Each row was made from one path, in order. Every step used is in the known rows, and no mark comes twice. Write each row's path.
In the rows, 100 means zero.
Known rows:
J > D: 88; 105; 93; 99; 101; 96; 82; 105; 96; 128; 107; 121; 112; 102; 79; 93; 88; 73; 116; 86; 93; 96; 107
A > T > J > D: 109; 80; 122; 100; 82; 100; 78; 102; 98; 146; 79; 130; 112; 113; 85; 112; 71; 70; 114; 78; 78; 75; 87
A > T: 111; 74; 135; 105; 89; 90; 85; 96; 103; 130; 65; 129; 115; 103; 89; 104; 93; 78; 120; 83; 97; 78; 94
Y > N > D: 95; 99; 101; 89; 104; 94; 105; 121; 115; 111; 86; 108; 100; 92; 84; 133; 128; 82; 121; 75; 141; 102; 128
N > D: 96; 82; 98; 91; 94; 101; 102; 104; 116; 56; 124; 106; 104; 88; 79; 146; 116; 59; 121; 88; 123; 97; 98
N > D > J: 93; 107; 103; 92; 86; 102; 97; 102; 122; 64; 124; 121; 117; 81; 75; 140; 105; 65; 125; 85; 101; 90; 86
A > D > J > Y > N > T: 94; 105; 77; 109; 92; 95; 102; 112; 115; 150; 89; 140; 133; 100; 81; 118; 99; 98; 130; 82; 87; 63; 81
D > J: 95; 128; 116; 99; 81; 91; 85; 95; 117; 114; 110; 131; 133; 89; 80; 83; 93; 86; 129; 82; 68; 76; 84
A > T > J > Y > N > D: 112; 71; 120; 102; 91; 105; 92; 111; 108; 116; 80; 118; 107; 120; 86; 144; 87; 74; 110; 75; 99; 81; 81
A > D > J > T > N: 92; 106; 86; 96; 82; 96; 98; 99; 111; 163; 113; 129; 140; 88; 74; 107; 118; 100; 142; 87; 94; 51; 83
N > T > J > D: 89; 97; 79; 95; 69; 92; 87; 101; 113; 96; 120; 124; 93; 114; 91; 98; 81; 42; 129; 82; 63; 85; 81
N > D > J > Y: 92; 104; 98; 98; 95; 107; 101; 105; 123; 47; 132; 112; 116; 94; 74; 150; 105; 67; 120; 85; 102; 93; 75
Y > N > T: 91; 104; 97; 96; 92; 82; 100; 114; 115; 128; 74; 118; 94; 104; 95; 95; 119; 75; 131; 74; 113; 96; 121
D > J > Y > N: 92; 129; 108; 106; 100; 96; 93; 109; 117; 111; 107; 120; 128; 106; 80; 101; 100; 97; 121; 76; 81; 85; 82
J > D > N: 83; 106; 101; 118; 106; 86; 77; 104; 100; 139; 120; 109; 107; 93; 83; 71; 80; 72; 123; 87; 81; 102; 103
D > N > T > J > Y: 88; 90; 98; 128; 87; 80; 88; 100; 121; 96; 140; 94; 91; 103; 97; 73; 85; 54; 136; 84; 57; 97; 70
Y > J > D > N: 87; 97; 131; 120; 106; 104; 83; 111; 96; 136; 78; 90; 104; 69; 95; 90; 112; 86; 116; 94; 80; 101; 115
A > D > J > Y: 98; 101; 82; 110; 93; 99; 100; 106; 111; 145; 101; 136; 142; 97; 76; 118; 96; 103; 125; 85; 83; 59; 74
T > A > D: 98; 74; 104; 105; 94; 91; 98; 104; 99; 146; 103; 133; 113; 78; 80; 90; 114; 94; 130; 87; 88; 63; 101
T > N > D > J: 95; 95; 96; 96; 75; 105; 97; 78; 120; 75; 161; 102; 116; 99; 73; 126; 129; 69; 130; 89; 109; 77; 88
A > T > N: 110; 67; 130; 107; 80; 95; 86; 81; 104; 129; 94; 117; 115; 111; 85; 102; 108; 78; 123; 85; 104; 69; 92
T > N > D > J > Y: 94; 92; 91; 100; 82; 108; 100; 82; 120; 63; 167; 97; 116; 109; 72; 135; 129; 71; 126; 90; 110; 80; 80

Which path is each row?
90; 110; 87; 92; 87; 88; 95; 119; 113; 139; 84; 122; 92; 111; 92; 100; 102; 70; 126; 71; 99; 94; 116 -> Y > N > T > J > D
88; 83; 136; 98; 101; 107; 100; 115; 98; 133; 76; 87; 106; 63; 92; 108; 153; 97; 132; 95; 100; 77; 111 -> Y > J > T > A > D
113; 75; 124; 104; 91; 101; 88; 109; 105; 132; 75; 117; 110; 123; 88; 124; 84; 80; 112; 74; 91; 77; 81 -> A > T > J > Y > N
85; 127; 114; 88; 78; 94; 87; 89; 119; 117; 140; 110; 129; 95; 75; 83; 124; 85; 144; 84; 83; 70; 81 -> D > J > T > N
82; 91; 120; 84; 99; 88; 95; 106; 106; 112; 127; 95; 103; 86; 82; 82; 142; 80; 144; 86; 104; 80; 100 -> J > T > A
83; 94; 131; 121; 102; 102; 83; 110; 98; 131; 79; 97; 93; 65; 97; 84; 112; 78; 121; 95; 71; 98; 111 -> Y > J > D > N > T > A
92; 81; 81; 124; 89; 80; 98; 104; 114; 154; 103; 124; 115; 86; 90; 91; 96; 79; 140; 89; 83; 70; 87 -> A > D > N > T
89; 93; 102; 123; 81; 76; 86; 98; 122; 107; 136; 100; 92; 94; 97; 64; 86; 52; 141; 84; 58; 92; 78 -> D > N > T > J
95; 92; 97; 108; 118; 97; 105; 119; 109; 98; 103; 95; 108; 124; 86; 122; 117; 94; 112; 77; 117; 100; 98 -> J > Y > N
98; 102; 88; 92; 81; 103; 82; 108; 101; 127; 126; 114; 110; 112; 78; 104; 77; 66; 115; 79; 68; 83; 90 -> T > J > D
85; 92; 103; 82; 88; 92; 97; 90; 111; 107; 150; 77; 110; 105; 79; 95; 151; 77; 144; 89; 119; 78; 95 -> J > T > N
107; 72; 124; 108; 84; 104; 91; 84; 112; 99; 108; 117; 116; 112; 79; 134; 107; 74; 121; 86; 107; 74; 76 -> A > T > N > D > J > Y
93; 117; 105; 91; 99; 95; 102; 118; 119; 116; 88; 119; 109; 89; 82; 130; 120; 86; 124; 74; 126; 97; 120 -> Y > N > D > J
89; 92; 138; 94; 99; 106; 96; 112; 103; 114; 78; 75; 106; 72; 94; 109; 150; 89; 128; 94; 104; 90; 111 -> Y > J > T
95; 91; 85; 95; 64; 90; 92; 98; 119; 85; 120; 119; 94; 111; 94; 98; 89; 44; 133; 82; 65; 82; 78 -> N > T > J
87; 82; 103; 103; 80; 82; 93; 96; 113; 86; 110; 128; 88; 94; 94; 77; 107; 53; 139; 86; 72; 83; 90 -> N > T > A
87; 86; 89; 110; 83; 88; 98; 101; 114; 102; 108; 139; 101; 96; 90; 93; 101; 65; 138; 86; 67; 70; 75 -> N > T > A > D > J > Y
85; 106; 110; 84; 91; 102; 97; 105; 121; 68; 133; 114; 111; 77; 73; 133; 122; 66; 135; 86; 105; 87; 87 -> N > D > J > T > A
95; 88; 105; 111; 97; 96; 97; 105; 104; 139; 109; 136; 122; 82; 77; 91; 106; 100; 129; 85; 74; 59; 85 -> T > A > D > J > Y
84; 88; 114; 130; 91; 71; 87; 95; 118; 108; 129; 108; 88; 82; 97; 51; 98; 58; 144; 87; 64; 94; 89 -> D > N > T > A
84; 97; 126; 121; 101; 102; 85; 110; 99; 129; 78; 95; 98; 71; 98; 91; 110; 76; 120; 95; 76; 101; 110 -> Y > J > D > N > T
83; 86; 99; 79; 88; 99; 102; 93; 115; 84; 158; 76; 106; 100; 76; 121; 156; 68; 143; 90; 131; 83; 95 -> J > T > N > D
